Each row was made from one path, in order. Every step used is in the known rows, and no mark comes twice. Write each row's path.
Known rows
bibu duzig: [ 0.06 -0.14 -0.27 -0.14  0.04 -0.22 -0.12 -0.04  0.10 -0.05  0.03  0.03
  0.03 -0.20  0.01 -0.16  0.20 -0.05 -0.06 -0.06 -0.15 -0.01 -0.15]
dilepum bibu duzig: [ 0.17  0.05 -0.26 -0.01  0.05 -0.11 -0.24 -0.11  0.29 -0.08 -0.07  0.03
 -0.11 -0.12  0.01  0.10  0.18  0.12 -0.05  0.02 -0.14 -0.05 -0.06]
bibu dilepum porak felub zudab vefi: [ 0.22 -0.08  0.30 -0.19  0.24 -0.37  0.50 -0.26 -0.18  0.21  0.17 -0.43
 -0.33  0.06  0.07 -0.03 -0.14 -0.11  0.08 -0.51  0.16  0.01 -0.02]
duzig zudab vefi bibu dilepum: [ 0.27  0.28  0.05 -0.05  0.08 -0.48  0.08 -0.08 -0.18  0.10  0.31  0.07
 -0.47 -0.06  0.19 -0.16  0.18 -0.14  0.11  0.57  0.25 -0.07  0.11]
zudab vefi bibu: [ 0.09 -0.01 -0.17  0.01  0.09 -0.36  0.15 -0.25 -0.04  0.14  0.29  0.16
 -0.32 -0.01  0.17 -0.12  0.25 -0.08  0.15  0.27  0.14 -0.05 -0.16]
dilepum bibu duzig zudab vefi porak felub: [ 0.28 -0.07 -0.23 -0.26  0.01 -0.09  0.00 -0.05  0.23 -0.04 -0.06  0.06
 -0.54 -0.11  0.05  0.08  0.20 -0.09  0.01  0.00  0.07 -0.31  0.02]
duzig zudab: [ 0.00  0.11 -0.10 -0.09  0.02 -0.33  0.20  0.28 -0.21 -0.06  0.01  0.13
 -0.21 -0.27  0.21 -0.36  0.24 -0.27  0.14  0.19 -0.06  0.29  0.09]
vefi zudab dilepum: [-0.14  0.29 -0.24 -0.13 -0.08 -0.33  0.42 -0.08 -0.12 -0.14  0.15 -0.07
 -0.08 -0.25  0.14 -0.02  0.03 -0.07  0.17  0.24 -0.02  0.09 -0.11]
bibu duzig zudab: [ 0.12  0.03 -0.21 -0.23  0.00 -0.31 -0.10  0.23  0.01 -0.11  0.05  0.11
 -0.05 -0.28  0.07 -0.33  0.33 -0.20 -0.01  0.12 -0.07  0.05 -0.02]
vefi zudab duzig bibu: [-0.01  0.31 -0.12 -0.22  0.02 -0.37  0.13 -0.16 -0.09 -0.24  0.26  0.12
 -0.03 -0.49  0.19 -0.11  0.49 -0.16 -0.03  0.25  0.18 -0.04 -0.07]
duzig zudab dilepum bibu: [-0.09  0.34 -0.06 -0.04  0.06 -0.12  0.23  0.17 -0.12 -0.11 -0.04  0.03
 -0.29 -0.15  0.17  0.04  0.15 -0.09  0.22  0.24 -0.10  0.11  0.20]
vefi bibu dilepum: [ 0.11  0.29 -0.10  0.14  0.15 -0.42  0.16 -0.21 -0.11  0.01  0.17  0.14
 -0.25 -0.08  0.11  0.02  0.02  0.07 -0.04  0.47  0.10 -0.16  0.16]
felub porak dilepum bibu: [-0.11  0.08 -0.16  0.17 -0.07 -0.08  0.24 -0.03  0.22 -0.05 -0.21  0.23
 -0.14  0.16  0.04  0.00 -0.07  0.13  0.26  0.12 -0.23  0.21  0.16]
felub porak dilepum bibu duzig zudab: [ 0.06  0.18 -0.23 -0.09 -0.12 -0.13 -0.02  0.18  0.32 -0.19 -0.21  0.24
 -0.08  0.04 -0.03 -0.14  0.15  0.02  0.16  0.22 -0.19  0.08  0.17]
felub zudab vefi porak dilepum bibu duzig: [ 0.13 -0.14 -0.15 -0.14 -0.02 -0.28  0.05  0.02  0.43  0.05 -0.16 -0.25
 -0.31  0.04  0.05  0.08  0.09 -0.05  0.30 -0.10  0.35 -0.20 -0.20]
bibu duzig zudab felub porak: [ 0.23 -0.09 -0.10 -0.19 -0.12 -0.39 -0.16  0.20  0.07 -0.25  0.06  0.16
 -0.07 -0.11 -0.07 -0.24  0.12 -0.08  0.09  0.07 -0.26 -0.11  0.09]
vefi bibu duzig zudab felub porak: [ 0.23  0.13 -0.17 -0.09 -0.02 -0.45 -0.17  0.09  0.12 -0.25  0.16  0.35
 -0.16 -0.08 -0.09 -0.21  0.24  0.02  0.03  0.38 -0.09 -0.36  0.13]
duzig zudab felub: [ 0.07 -0.06 -0.16 -0.07 -0.03 -0.44  0.16  0.30 -0.13 -0.06  0.10  0.07
 -0.26 -0.31  0.22 -0.29  0.03 -0.21  0.08  0.23 -0.22  0.10  0.18]
dilepum bibu: [ 0.01  0.11 -0.14  0.14  0.05 -0.16  0.05 -0.07  0.05 -0.05 -0.10  0.08
 -0.23 -0.12  0.15  0.07  0.13  0.06  0.10  0.09 -0.10  0.15  0.06]
bibu dilepum porak felub: [ 0.08  0.00 -0.02 -0.03  0.18 -0.19  0.45 -0.19 -0.15  0.15  0.00 -0.10
 -0.20 -0.11  0.07  0.00 -0.22 -0.08 -0.15 -0.28 -0.21 -0.11  0.19]
zudab vefi bibu dilepum porak: [ 0.18  0.16  0.08  0.03  0.09 -0.39  0.16 -0.25 -0.07  0.31  0.20  0.01
 -0.33  0.06  0.06 -0.01  0.13 -0.17  0.10  0.11  0.14 -0.30 -0.07]
vefi porak dilepum bibu duzig zudab felub: [ 0.12 -0.07 -0.48 -0.08 -0.16 -0.28 -0.01  0.38  0.38 -0.06 -0.23  0.10
 -0.31 -0.24  0.09  0.04 -0.02 -0.04  0.08  0.35 -0.12 -0.35  0.23]
bibu dilepum porak felub zudab duzig: [-0.04  0.14  0.27 -0.20  0.24 -0.28  0.39 -0.25 -0.15  0.03  0.21 -0.40
 -0.08 -0.21 -0.03 -0.10  0.01 -0.13 -0.12 -0.57  0.14 -0.14  0.00]

Which path is each row?
[ 0.02  0.03 -0.28  0.02 -0.09 -0.03 -0.05 -0.09  0.43 -0.11 -0.19  0.18
 -0.02  0.14 -0.06  0.02  0.03  0.16  0.14  0.03 -0.23 -0.01  0.06] -> felub porak dilepum bibu duzig
[-0.05  0.01 -0.18 -0.37  0.13  0.01  0.35  0.04 -0.09  0.01  0.03  0.02
  0.04 -0.19 -0.05 -0.12  0.09 -0.26 -0.11 -0.32 -0.28 -0.24  0.12] -> bibu duzig zudab dilepum porak felub
[ 0.06  0.15  0.24 -0.23  0.44 -0.26  0.30 -0.40 -0.27 -0.17  0.28 -0.22
 -0.15 -0.28  0.13  0.07  0.15  0.08 -0.22 -0.19  0.30 -0.13  0.21] -> porak felub zudab duzig bibu dilepum
[ 0.05  0.13  0.24 -0.23  0.37 -0.31  0.33 -0.18 -0.20 -0.21  0.11 -0.19
 -0.30 -0.33  0.08  0.14  0.17 -0.07 -0.11 -0.20  0.49 -0.37  0.19] -> vefi porak felub zudab duzig bibu dilepum
[ 0.28  0.05 -0.10 -0.07 -0.12 -0.27 -0.29  0.13  0.25 -0.28 -0.07  0.14
 -0.23 -0.01 -0.06  0.01  0.17  0.09  0.08  0.16 -0.26 -0.15  0.20] -> dilepum bibu duzig zudab felub porak
[-0.10  0.05 -0.02 -0.17  0.15 -0.16 -0.01 -0.13 -0.18 -0.13  0.19  0.16
 -0.03 -0.37  0.17 -0.12  0.47 -0.19 -0.06 -0.02  0.05 -0.05  0.01] -> zudab duzig bibu
[ 0.02  0.18  0.23 -0.13  0.17 -0.23  0.07 -0.13 -0.23  0.03  0.07 -0.02
 -0.06 -0.31  0.06  0.01  0.36 -0.26 -0.10 -0.16  0.06 -0.29  0.08] -> zudab duzig bibu dilepum porak
[ 0.00 -0.05 -0.04 -0.02  0.01 -0.33  0.37  0.06  0.22  0.12 -0.19 -0.21
 -0.45  0.05  0.17  0.05  0.02 -0.11  0.46 -0.03  0.35  0.03 -0.08] -> felub zudab vefi porak dilepum bibu
[ 0.08 -0.13  0.14 -0.13  0.05 -0.50  0.27  0.08 -0.04  0.05 -0.02 -0.25
 -0.39 -0.06  0.12 -0.14  0.17 -0.30  0.43 -0.24  0.43  0.01 -0.29] -> felub zudab vefi porak
[ 0.00  0.08 -0.07 -0.21  0.34 -0.04  0.23 -0.33  0.15 -0.19  0.06 -0.29
 -0.09 -0.01 -0.04  0.31 -0.09  0.27 -0.09 -0.30 -0.01 -0.13  0.08] -> porak felub zudab dilepum bibu duzig
[-0.23 -0.04 -0.14 -0.13  0.14  0.03  0.63 -0.14 -0.20  0.14  0.01 -0.01
 -0.06 -0.08  0.04  0.04 -0.13 -0.16 -0.03 -0.44 -0.33 -0.12  0.09] -> zudab dilepum porak felub
[-0.05  0.24 -0.25 -0.26  0.25 -0.11  0.35 -0.08 -0.03  0.01  0.14  0.24
 -0.05 -0.15 -0.06 -0.06  0.15 -0.14 -0.17  0.03 -0.12 -0.48  0.17] -> vefi bibu duzig zudab dilepum porak felub
[-0.01 -0.09 -0.03 -0.11  0.23 -0.37  0.54  0.05 -0.10 -0.08 -0.09 -0.12
 -0.34 -0.18  0.10 -0.08 -0.04 -0.09  0.14 -0.31  0.25 -0.02  0.04] -> vefi porak felub zudab
[-0.19  0.19  0.04 -0.16  0.03 -0.20  0.44  0.32 -0.29  0.08 -0.05  0.03
 -0.07 -0.21  0.08 -0.22  0.18 -0.43  0.23 -0.12 -0.16  0.02  0.11] -> duzig zudab dilepum porak
[ 0.07  0.09  0.09  0.02  0.05 -0.33  0.20  0.01 -0.13  0.18 -0.08 -0.12
 -0.13 -0.14  0.06 -0.07 -0.01 -0.20  0.05 -0.16 -0.10 -0.04  0.05] -> bibu dilepum porak
[ 0.16  0.08  0.17  0.01  0.27 -0.27  0.21  0.00 -0.26  0.10 -0.12  0.03
 -0.14 -0.18  0.15  0.08  0.15 -0.19 -0.03 -0.05  0.00 -0.18  0.26] -> duzig bibu dilepum porak
[-0.17 -0.01  0.00 -0.17  0.32 -0.18  0.63 -0.17 -0.22 -0.09  0.13 -0.23
 -0.10 -0.09  0.10  0.01 -0.15  0.04  0.07 -0.33  0.01  0.11  0.08] -> porak felub zudab dilepum
[ 0.21  0.08 -0.34 -0.13  0.07 -0.48 -0.17  0.12  0.07 -0.10  0.25  0.24
 -0.17 -0.28  0.05 -0.21  0.22 -0.01 -0.09  0.51 -0.08 -0.34  0.13] -> vefi bibu duzig zudab felub
[ 0.00 -0.03 -0.46 -0.02 -0.01 -0.04 -0.03 -0.09  0.39  0.02 -0.13  0.08
 -0.03 -0.07  0.07  0.04  0.02  0.14 -0.02  0.13 -0.24  0.00  0.05] -> porak dilepum bibu duzig
[ 0.01  0.04 -0.38 -0.05 -0.27 -0.51  0.43  0.04  0.14 -0.15  0.10  0.11
 -0.13 -0.09  0.09 -0.16 -0.21  0.05  0.22  0.32 -0.26  0.07  0.04] -> vefi zudab felub porak dilepum
[ 0.15 -0.05 -0.46 -0.08 -0.08 -0.23 -0.06  0.23  0.31 -0.03 -0.05  0.07
 -0.19 -0.22  0.13 -0.06 -0.06  0.07 -0.06  0.36 -0.30 -0.11  0.27] -> porak dilepum bibu duzig zudab felub
[-0.12  0.03 -0.39  0.13 -0.12 -0.15  0.29  0.16  0.23  0.05 -0.32  0.14
 -0.32 -0.11  0.13  0.09 -0.07 -0.04  0.22  0.21 -0.01 -0.06  0.13] -> vefi porak dilepum bibu
[ 0.20  0.26  0.35 -0.01  0.26 -0.59  0.27 -0.22 -0.11  0.25  0.21 -0.23
 -0.33  0.07  0.08 -0.05  0.12 -0.13  0.22 -0.04  0.42 -0.21 -0.10] -> felub zudab vefi bibu dilepum porak
[-0.03  0.35  0.19 -0.10  0.33 -0.38  0.37 -0.38 -0.10  0.02  0.33 -0.16
 -0.12 -0.14 -0.06 -0.07  0.09 -0.02 -0.17 -0.22  0.30 -0.34  0.04] -> vefi bibu dilepum porak felub zudab duzig
[ 0.11  0.11  0.08 -0.04  0.26 -0.56  0.25 -0.19 -0.09  0.08  0.28 -0.06
 -0.29  0.03  0.16 -0.16  0.27 -0.06  0.23  0.12  0.38  0.05 -0.21] -> felub zudab vefi bibu
[ 0.09  0.33  0.00 -0.26  0.17 -0.28  0.38 -0.37 -0.17 -0.08  0.27 -0.03
 -0.12 -0.41  0.09  0.07  0.22 -0.10 -0.28 -0.04  0.08 -0.32  0.13] -> vefi zudab duzig bibu dilepum porak felub
[ 0.15 -0.17 -0.36  0.04 -0.16 -0.14 -0.08 -0.08  0.46 -0.10 -0.11  0.14
 -0.08  0.10 -0.06  0.12 -0.18  0.27  0.09  0.09 -0.40 -0.19  0.12] -> zudab felub porak dilepum bibu duzig
[-0.04  0.10 -0.22 -0.07  0.05  0.02 -0.11 -0.20  0.17 -0.11 -0.05 -0.07
 -0.06 -0.07 -0.03  0.27  0.10  0.12  0.02  0.01 -0.19 -0.19 -0.02] -> zudab dilepum bibu duzig
[-0.14 -0.08 -0.22  0.03 -0.11 -0.18  0.35  0.04  0.05  0.00 -0.08  0.22
 -0.02  0.06  0.04 -0.27 -0.06 -0.07  0.27  0.03 -0.24  0.26  0.05] -> felub porak dilepum
[-0.09  0.02  0.25 -0.27  0.40 -0.21  0.42 -0.18 -0.21 -0.04  0.13 -0.06
  0.01 -0.29  0.09 -0.11  0.37 -0.20 -0.09 -0.58  0.18 -0.13  0.05] -> dilepum porak felub zudab duzig bibu
[ 0.10  0.04 -0.41 -0.11 -0.09 -0.39  0.05  0.14  0.23 -0.11  0.12  0.40
 -0.07 -0.02 -0.04 -0.27  0.04  0.05  0.03  0.49 -0.17 -0.28  0.25] -> vefi bibu duzig zudab felub porak dilepum
